Each row was made from one small tree. The marks that hang from a mark follow it in brackets, in alphabetical order. Every link used is in the known rows. Write each row's tree.
Known rows:
zoki{sekul{gipap}}: [-11  25 -13  -7 -16   1  -1   3   2  -9   0  11   1  16 -10  -2  19  -4
  -2 -10   3 -15   8  -3  -9 -10 -17   8   0   3  19  -5 -14  -5  -2  -2
   3]
sipug{fevin{demud{lezar{regag{kepuz} sekul{malor}}}}}: [-16  29   9  -6 -11  22   4 -11  -8  12   1  20  14   7   4  -8  19  -2
  -1  -7 -21  -7 -16 -17  -3 -11   5  -9 -26 -21  41  20   0 -10 -21  -9
  -9]
zogi{gezu{gaka{dilu}}}: [  1   4 -25  -9 -15  11  -6   7  -7  17  20   1   5  11 -16   1  11  -8
   8 -14  15 -33   3 -14 -16 -31 -24   4   9 -14   4 -10   9  -7  -6   0
  -2]
tepiv{regag{lezar{demud sekul{gipap zoki}}}}: [-10  39  -4 -14  -1   7   2  -3  -5  12  -1  14   6  16   1  -1  13   2
   0  -2   1 -12  -9 -22  -2  10  -6   1 -17  -9  27   2 -21 -16 -14 -15
   0]
modev{ladi sipug{fevin{demud{lezar{sekul}}}}}: [-17   2  10  -4  -3  20   6 -17  -4   4  10  22  13   7   3  -9  23  -4
   0  -7 -18   4 -37  -8   2   2  16 -22 -17  -8  30   7  12   5  -5  -4
 -25]
gipap{sekul{lezar}}: [ -5  22 -10  -6 -22   8  -1   4  -3 -13   9  11  -3   8  -8  -3  22  -6
  -4  -6   2 -17   5   2  -2  -8 -18   4  -6  -7  20   1  -3  -6  -6  -8
   1]
gipap{sekul}: [ -5  21 -11  -9 -19   4  -5   3  -2 -10   9  12   1  10  -9  -7  22  -5
  -1 -11   4 -12   4   1  -1 -13 -12   6  -1  -5  18  -3  -1  -5  -4  -2
   1]
lezar{demud sekul{zoki}}: [ -7  25  -6 -10  -5   9  -1  -7   1   3   3  10   5  13   2  -3  18  -8
   1  -7  -4  -8  -3  -8   2   0 -10   4  -7  -2  25  -4  -7  -7  -6 -14
   0]
modev{sipug}: [ -5   9  -8  -2 -10   6   2   0  -4  -4   8  14   2  11  -8  -6  26  -3
   1 -17   5 -11  -7  -5   0  -8  -2  -2  -7  -6  17  -2   7   4  -7  -5
  -8]
gipap{sekul{gaka}}: [ -8  22 -14 -13 -17   7  -1   3  -4  -5   7   9  -1  11 -10   0  18  -4
   5  -9   4 -13   1   0   3  -9 -15   7   2  -4  24  -9  -7 -10  -1  -4
   5]
dilu{gaka{gezu} mufu}: [  3   6 -28 -15 -17  21 -15  15  -7  14  10   4  -4  10 -22  -2   4  -7
  20  -7  10 -30  -5 -17  -3 -28  -7   6   6 -12   2  -9   2  -5  -6   0
  -4]
sekul{gaka lezar zoki}: [ -5  20 -10  -6 -10  13   9   7  -6  -2   2   4  -6  13  -5   8  20  -8
   1  -4   1 -15   0  -7   3   1 -21   3  -9  -3  28  -7 -14 -12  -5 -12
   7]
tepiv{regag{kepuz lezar{sekul{malor zoki}}}}: [ -5  49   1 -10 -12   9   8   4 -12  13   5  16   9  18  -6  -8  19   0
  -4  -3   8 -16  -5 -19  -5  -5  -6  -3 -20 -17  35  11 -15 -21 -21 -10
   3]
fevin{demud{lezar{sekul{gaka{dilu} malor}}} sipug}: [ -5  24  -4 -19  -3  20   4 -10  -3  15   4   9   4   8   5  -3   4   1
  17  -1  -7 -13 -13 -18  -1  -7  -5 -10  -7 -14  25  -4  -6 -16  -5  -9
  -5]
sekul{zoki}: [ -2  19  -9  -6 -10   7   2   4  -3  -4   3   8   0  14  -6  -2  25  -9
  -1 -11   3  -8   3  -5   1  -7 -11   5  -7  -2  21  -5  -6  -6  -4  -4
   1]
gezu{gaka}: [  0  13 -22 -10 -15   7  -3   6  -3   6  15   6   3  11 -11  -5  23  -5
   2 -14   7 -20   1  -6  -5 -18 -13   4   0 -11  14  -2   3  -1  -8  -3
  -4]
dilu{gaka}: [  0  15 -23 -10 -11  12  -6   9  -3   2  11   7  -1   8 -14  -2  19  -5
   8 -14   5 -18  -2  -7  -1 -18  -8   5   0  -9  13  -4   2  -3  -4  -3
  -3]
zoki{sekul{malor}}: [ -7  30 -14  -8 -19   1   0  -1   1  -8   2  10   3  15  -9  -2  19  -6
   0  -7   6 -16  11  -3  -6 -13 -15   1   1   1  21  -2  -7  -6  -3  -2
   9]
regag{lezar{sekul{gaka{gezu} gipap}} tepiv}: [ -7  28 -12 -17  -7  15   1   7 -20  20   6  10  11  19  -9 -10   7   1
   6  -8  10 -22  -8 -15  -4  -9  -7   6 -15 -14  26  -2 -15 -23 -18  -6
   5]
gipap{sekul{lezar{regag{kepuz tepiv}} malor zoki}}: [-16  45  13   4 -22  18   8  11 -13   4  -7  19  -3  11  -2   2  19  -5
 -11   0   0 -24  13 -11   3  -6 -19   0 -21 -19  43  14 -17 -21 -17 -19
  10]
dilu{mufu}: [  3  13 -19  -6 -18  10  -4   9  -1   2   9   6   0  11 -13  -8  15  -6
   5 -13   6 -18  -2 -10  -4 -18  -4   8  -5 -10   9  -4  -1  -2  -6   0
  -7]
zoki{sekul{gipap lezar{demud regag{kepuz}}}}: [-21  32  -4   3 -18  14   5   0   1   2  -6  22  -1   9   1   4  18   1
  -5  -6  -8 -24   3 -15  -8  -4 -18   8 -15 -12  33  10 -14  -4 -20 -20
   4]
modev{ladi sipug{fevin}}: [-14  -3   4   3  -9  16  10  -6  -7  -1   6  18   4  11  -7  -7  30  -7
   0 -17  -4  -3 -28  -7   3  -5   8 -17  -9  -4  27   0  11  12  -6   1
 -19]
tepiv{regag{lezar{demud sekul{malor zoki}}}}: [ -5  45  -4 -15  -4   8   3  -6  -6  13   0  13   7  15   1  -2  13   0
   2   0   3 -12  -5 -21   1   7  -4  -6 -15 -12  30   4 -13 -18 -15 -15
   5]
ladi{modev{sipug}}: [ -6   3  -6  -3  -6  14   8   1   0  -3   8  22   5  13  -7  -3  31  -5
  -2 -19   7  -9 -15  -6   1 -10   4  -9  -9  -2  20  -3   9   6  -4  -3
 -13]
gaka{dilu{mufu} gezu}: [  6   3 -23 -10 -19  19  -9  11 -10  15   8   3  -2  13 -16  -8   3  -5
  19  -8  16 -29  -3 -19 -10 -30  -9   8   2 -14  -1 -10   3  -3 -10   4
  -4]
zogi{gezu{gaka}}: [ -2   8 -24  -8 -15   6  -6   4  -6  10  19   4   6  10 -16   1  19  -9
   1 -16  10 -28   3 -10 -11 -25 -21   2   5 -12  11  -6   8  -7  -7  -3
  -2]
mufu{dilu}: [  3  14 -18 -10 -13  11  -3   8  -3   3   8   6   4   9 -13  -7  16  -2
   4 -15   8 -15  -1 -10  -2 -19  -6   4  -4  -8  10  -4   2   0  -5  -2
  -4]
sekul{gaka gipap malor zoki}: [ -8  32  -8 -16  -7   9   6   7  -4   2 -13   1  -7  22  -4  10   8  -6
   5  -2   4 -15   5 -13   6   4 -22  -4  -6   5  30 -12 -32 -19   4  -8
  12]
mufu{dilu{gaka{gezu}}}: [  3   7 -27 -17 -13  22 -14  15  -9  15   9   3  -2   9 -21   1   5  -2
  18  -8  12 -26  -3 -16  -2 -29  -8   2   7 -10   3  -9   5  -4  -6  -2
  -1]
zoki{sekul}: [ -7  21 -16  -5 -18   1  -1   0   1 -10   7  12   4  12 -10  -4  25  -5
  -1 -12   4 -13   6   0  -8 -16 -12   9   2  -1  19  -3   0  -2  -5  -2
   4]
zogi{gezu{gaka{dilu{mufu}}}}: [  6   2 -29 -10 -19  14 -10  12  -4  22  19  -2   2  11 -20   1   1 -10
  15 -10  15 -39   0 -19 -16 -35 -22   5  12 -18  -4 -12   4  -8  -2   2
  -6]
zoki{sekul{lezar}}: [ -7  22 -15  -1 -22   5   3   3   0 -12   9  12   0  10  -9   0  25  -6
  -4  -7   2 -17   6   1  -8 -11 -18   7  -4  -3  19   1  -2  -2  -9  -7
   4]
fevin{demud{lezar{regag}} sipug}: [-10  10   1  -3  -8  18   0 -12  -3   4   2  22   4  -1   7  -4  28   4
   5 -13 -15  -5 -11 -14   0  -7   6  -5 -19 -20  26   7  10  -2 -16  -9
 -14]
modev{sipug{fevin{demud{lezar{sekul{gaka gipap}}}}}}: [-18  14   4 -12   4  17   6 -11  -3   6   3  14   7  12   2   0  11  -1
   7  -3 -19  -2 -29 -11   2   7   3 -13 -16  -5  33   1 -11  -8  -2  -8
 -14]
demud{lezar{sekul{gaka malor}}}: [ -8  31 -14 -22  -9  10   4  -3  -4   7   2   7   9  11  -6  -1   7  -3
   2  -3   1 -13  -2  -8   0  -5  -8  -2  -9  -3  30  -3 -10 -16  -8  -7
   3]
zoki{sekul{gaka{dilu} gipap lezar malor}}: [ -9  33 -15 -12 -18  11   7   7  -2   1  -6   1  -9  19  -8  12   0  -4
   9   3   8 -31   9 -12  -8  -6 -32   0   2   1  22  -7 -28 -15   1  -8
  15]

Write each row's tree:
[-13  21 -12 -12  -4  19   3   6  -8  10 -10   5  -9  17   1  12   7  -4
  10   4  -1 -21  -1 -20   4   7 -24  -1  -7   0  27 -12 -23 -15 -10 -19
  11]
sekul{gaka{gezu} gipap lezar{demud} zoki}
[-18  45   7  -3  -8  16   4   2  -8  20  -7  19  10  11   2  -8  11   2
  -5 -12  -2 -25   0 -23   0  -6  -6   4 -24 -21  42  17 -18 -14 -24 -21
   2]
lezar{demud regag{kepuz tepiv} sekul{gipap malor}}
[-17  20   6  -5  -2  23   4  -9 -14  17   7  15  15   3   4  -5  21   0
   3 -11 -19  -7 -20 -14   3  -8   8   1 -25 -23  42  13   0 -12 -20 -12
  -8]
sipug{fevin{demud{lezar{regag{tepiv} sekul{gaka}}}}}
[  0  27 -16 -16 -25  18   0  12  -3   6   1  -1 -12  14 -12   6  -7  -7
  15   6  10 -33   4 -12  -1 -13 -25   0   2 -10  14  -9 -20 -16   3  -6
   7]
gipap{sekul{gaka{dilu{mufu}} lezar malor}}
[-10  -2   0   1  -3  19  12  -3  -3  -3   7  22   6  13  -6  -3  35  -8
  -1 -19  -2  -3 -25  -7   1 -10   7 -16 -11  -3  26   0   9   9  -6   1
 -17]
ladi{modev{sipug{fevin}}}
[-12   0   2  -2   3  23   9  -7  -1   1   8  26  10   9   4  -4  32  -4
  -2  -8 -16   4 -32 -11  -1  -4  17 -21 -17  -7  26   5  13   4  -6   1
 -22]
ladi{modev{sipug{fevin{demud{lezar}}}}}
[-13  32  -8 -17 -13  18  -1   1  -8   6 -10   7 -11  15   1  14   3  -7
  10  13   2 -23   6 -13   8   5 -28  -9   0   0  30 -11 -20 -21  -5 -19
  18]
gipap{sekul{gaka{gezu} lezar{demud} malor zoki}}
[ -9  26   1  12 -18  20   9  12 -15   8   8  20   6   5  -5  -9  30   1
 -11 -18   1 -24   1 -15  -5 -17  -6  11 -27 -28  35  19   2  -6 -32 -16
  -2]
sekul{lezar{regag{kepuz tepiv}}}
[-19   6  17  -4   1  20   7 -17  -4   4   4  21   8  11   6  -3  22  -8
   0   0 -20   8 -35  -8   5   9  11 -24 -17  -3  34   2   3  -1   0  -6
 -22]
modev{ladi sipug{fevin{demud{lezar{sekul{zoki}}}}}}
[-16  42   3   6 -11  20  10  10 -10  16 -10  19   1  10   4  -2  16   2
  -8  -8  -4 -29   3 -26  -1  -2 -11   0 -28 -23  39  17 -18 -12 -28 -24
   3]
sekul{gipap lezar{demud regag{kepuz tepiv}} malor}
[-16  15   3   3 -11  22   4  -4  -9   9   4  24  11   4   3  -8  30   1
  -2 -11 -21  -4 -19 -17  -5 -14   9  -2 -26 -23  34  16   9  -3 -24  -5
 -14]
sipug{fevin{demud{lezar{regag{kepuz}}}}}
[-14  32   6  12  -9  21   9   9 -11  14  -2  22   2   7   6  -1  27  -2
  -9  -8  -7 -20   0 -21   1  -3  -9   8 -26 -23  39  14  -7 -11 -29 -24
   2]
sekul{lezar{demud regag{kepuz tepiv}} zoki}
[-15  20 -10  -4 -22  13   4  -3  -3  -4   1  10  -2   8  -7  11  20  -3
   3  -9   0 -23   4  -4  -2 -10 -19   9  -6  -8  32   1  -6  -5 -11 -15
   9]
zoki{sekul{gaka lezar{regag}}}
[ -6  33  -4  -9 -12  10   8   8  -3  -5 -11   4  -9  19  -4   8  11  -8
  -3   1   1 -18  10 -12   2   7 -25  -8 -14   2  26  -2 -28 -15  -1 -12
   8]
sekul{gipap lezar malor zoki}
[-15  23  -1  -3  -9  16   4  -2  -2   2 -13  12  -7  11   6  11  15  -5
  -1  -4  -8 -17   3 -17   4   9 -18   1 -20  -7  30   1 -20  -6 -11 -22
   3]
sekul{gipap lezar{demud regag} zoki}
[ -8  -2   3   3   0  21   8  -6  -1  -2  10  22   6  13   1  -5  36  -6
   3 -16 -11   0 -31  -9   4  -7  11 -18 -13  -7  24   4  10   9  -1  -1
 -19]
ladi{modev{sipug{fevin{demud}}}}
[ -8  41  -2  -6  -5  10   5   1  -9  16   8  22  12  14   1 -10  22   2
  -3  -4   0 -11 -13 -22  -6  -1  -1   4 -18 -19  33   9  -8 -15 -26 -14
  -2]
tepiv{regag{kepuz lezar{demud sekul{zoki}}}}
[ -5  34 -12   0  -9  10   5   7 -10  16  11  24  11   9  -2 -14  28   8
  -3 -12   4 -14 -14 -25 -10  -7   5   6 -18 -25  26  11   5  -8 -33  -9
  -5]
tepiv{regag{kepuz lezar{demud}}}
[ -2  30 -11  -9 -16   9   4   2  -8   6  16  19  14  14  -7 -19  22  -1
  -5 -14   3 -11 -10  -8 -10 -14  -1   8 -18 -18  24   8   1 -11 -21  -2
  -5]
regag{kepuz lezar{sekul}}
[ -9  25   0   9 -15  15   5  10 -14  11   6  22  10   7  -7 -13  31   0
  -8 -23   3 -20   0 -15  -4 -22   0  14 -21 -26  33  15   4  -6 -28 -10
  -3]
lezar{regag{kepuz tepiv}}
[-12  26 -12 -16  -3   9   1  -3   1   8   0   6   4  14   0   0   8  -2
   7 -10  -2 -15  -8 -12   2   2 -14   7  -6  -2  28  -7 -18  -9  -6 -15
   1]
lezar{demud sekul{gaka gipap}}
[  8   8 -27 -12 -20  15  -7  14  -2  17  15   1  -2  12 -16  -5   5  -7
  16  -8  13 -33  -2 -16 -10 -28 -14   7   6 -18  -1  -7  -1  -3  -3   2
  -8]
gezu{gaka{dilu{mufu}}}
[-11  31   0 -20  -2  15   4 -10   0   8  -4  11   3  11   5   0   6   3
   9   0 -13  -9 -11 -16   2   5  -7 -13 -12  -8  32  -1 -20 -19  -3 -12
  -5]
fevin{demud{lezar{sekul{gaka gipap malor}}} sipug}
[-12  34   1 -11 -11  14   2  -3 -12  12   0  15  15   5  -3  -6  13  -1
  -7 -10   1 -17   4 -12  -1 -11   1   1 -23 -17  34  13  -2 -14 -21 -12
  -1]
demud{lezar{regag{tepiv} sekul{malor}}}
[-13   4   7  -8   3  22   8 -13   0   2  11  25  15   9   3  -6  27  -5
  -1  -8 -17   3 -35  -8   0  -4  15 -20 -18  -7  29   7  10   2  -6  -3
 -23]
ladi{modev{sipug{fevin{demud{lezar{sekul}}}}}}
[ -9  17 -15 -13 -21  16  -3   6 -11  -1   6   8  -6  10 -10   3  13  -4
   7  -1   7 -24   2  -4   1 -11 -22   3   0  -6  23  -8  -5 -12  -9 -10
   9]
gipap{sekul{gaka{gezu} lezar}}
[-14  35  -2 -14  -9  16   5  -2 -13  17  -2  11  13   7  -3   0   9   0
  -1  -8   1 -20   0 -13   3  -8  -3   2 -20 -16  41   7  -8 -20 -20 -14
   4]
demud{lezar{regag{tepiv} sekul{gaka malor}}}
[ -8  19  -3 -18   0  20   3  -7  -1  13   3  10   3   9   5  -3   4   4
  16  -4 -10 -12 -16 -18  -4  -3  -7  -3  -9 -12  23  -6 -13 -14  -3  -8
 -10]
fevin{demud{lezar{sekul{gaka{dilu} gipap}}} sipug}
[-18  23 -11  -6 -15  18   4  -2   0   9  -8   9  -7  11   2  15   3   1
  12  -2  -1 -30   1 -17  -5  -2 -25   9  -4  -8  27  -4 -19  -7  -8 -18
  10]
zoki{sekul{gaka{dilu} gipap lezar{demud regag}}}
[-16  30  -8 -10 -10  18   7  -2  -3   9 -15   6  -7  11   3  13   6   1
   7  -4  -4 -26   1 -21   7   8 -19  -4 -16  -8  35   2 -23 -10 -12 -23
   9]
sekul{gaka gipap lezar{demud regag} malor}
[ -7  25  -6 -15  -8   8   1  -2  -2   1   4  11   9  11  -3  -3  16  -8
  -5  -2  -3  -4   0  -5  -3  -4  -7   3 -12  -2  25  -3  -6 -13  -7  -6
  -3]
demud{lezar{sekul{zoki}}}
[ -5  32 -13  -8 -10   9   3  -1  -5  13  13  21  15  12   1 -17  20   0
  -4 -11  -3 -10 -13 -14  -9  -7   1   7 -18 -18  25   7   1 -11 -24  -8
  -5]
regag{kepuz lezar{demud sekul}}
[-11  28  -4 -13  -3   7  -1  -4   3   3  -5   9   2  17   2   1  11  -7
   1  -5  -5 -10  -1 -12   2   6 -15   3 -10   2  26  -5 -21 -10  -2 -15
   1]
lezar{demud sekul{gipap zoki}}
[-15  33  -7 -24  -3  15  -1  -4  -7  16 -15   3  -3  22   0   9  -3  -6
  14   4   2 -20   0 -19   7   5 -22  -6  -3   4  32 -12 -31 -21  -3 -17
  14]
lezar{demud sekul{gaka{gezu} gipap malor zoki}}
[ -5  39  -8  -2  -7  12   5   5 -11  19  15  24  19  11   1 -22  22   2
  -8 -13  -1 -14 -12 -17  -8  -9   5  10 -22 -26  30  12   1 -15 -30 -11
  -4]
regag{kepuz lezar{demud sekul} tepiv}
[ -7  24  -6  -6 -11   9   6   9  -3  -7  -5   7  -7  17  -5   5  18  -7
  -4  -4  -1 -15   5  -9  -1   3 -22   1 -14   0  23  -4 -22 -10  -4 -11
   3]
sekul{gipap lezar zoki}
[-13  29 -18 -12 -15  14   1  -1  -5   7  -3   8  -4  14  -2  10   7  -3
  11   5   4 -28   4 -14  -2  -5 -23  -3   3  -1  26  -6 -10 -12 -12 -16
  18]
zoki{sekul{gaka{gezu} lezar{demud} malor}}
[ -5  15  -6 -15  -3  21   2  -9  -2  13  10  11   6   5   4  -6  10   2
  16  -6  -8 -10 -18 -15  -4  -9  -2  -1  -7 -16  22  -5   1 -12  -7  -8
 -11]
fevin{demud{lezar{sekul{gaka{dilu}}}} sipug}
[-10  29   5 -14  -3  14   3 -10  -4   3  -1  10   8  14   5  -2  15  -9
   1   5 -20   2 -12 -11   2   1  -2 -15 -17  -4  32   4 -11 -15  -2  -5
  -4]
sipug{fevin{demud{lezar{sekul{malor zoki}}}}}
[ -9  16  -3 -10  -5  14   0 -10  -3   1  12  13  14   7   1 -11  22  -5
   1  -7 -19   1 -20  -8  -4  -8   5  -5 -17 -11  25   8   5  -4 -10  -3
 -13]
sipug{fevin{demud{lezar{sekul}}}}
[-24  -1  17  -2  -6  25   4 -24  -5   8   4  25  12   4   5  -3  22  -1
   2 -11 -20   1 -36 -10   5   0  17 -21 -23 -13  36  12  14   8  -9 -10
 -25]
modev{ladi sipug{fevin{demud{lezar{regag sekul}}}}}
[ -6  23  -8 -11 -17  15   4   8  -6  -2   2   4 -10  14  -5  10   9  -9
   8   5   5 -21   4  -5   1  -4 -29   4   1  -4  23 -12 -17 -16   3  -9
  11]
gipap{sekul{gaka{dilu} lezar zoki}}
[-18  -3   8  -1   0  27   8 -13  -3   5   3  29  10   5   6   2  32  -2
   1 -13 -18   1 -31 -13   2  -4  18 -20 -23 -13  32  10  14   6 -12  -4
 -21]
ladi{modev{sipug{fevin{demud{lezar{regag}}}}}}
[-11  20 -10 -21  -1  19  -3  -1  -8  22  -7   2  -2  20  -1   7  -5  -5
  20   2   6 -22  -5 -22   0  -4 -22   4   0   0  22 -17 -22 -16  -4 -13
   9]
lezar{demud sekul{gaka{dilu gezu} gipap zoki}}
[ -9  23  -9 -12  -6   9   5   8  -4   1  -7   4  -6  20  -5   7  15  -6
   4  -6   2 -12   1 -10   3   1 -19   5  -6   3  27 -13 -27 -14   1  -8
   6]
sekul{gaka gipap zoki}
[ -6  50   0 -10  -8  13  12  10 -16  20   4  15  10  21  -3  -8  13  -3
  -4  -3   4 -16  -4 -16   0  -4  -8   1 -20 -17  42   5 -22 -31 -17 -10
   9]
regag{kepuz lezar{sekul{gaka malor zoki}} tepiv}
[ -9  25  -1 -13  -6  14   1 -11  -4   3   5  11  12  10   1  -9  16  -5
   1  -2 -18  -2 -15 -11  -2  -6   2 -12 -17  -9  28   9  -1  -9  -8  -3
  -7]
sipug{fevin{demud{lezar{sekul{malor}}}}}
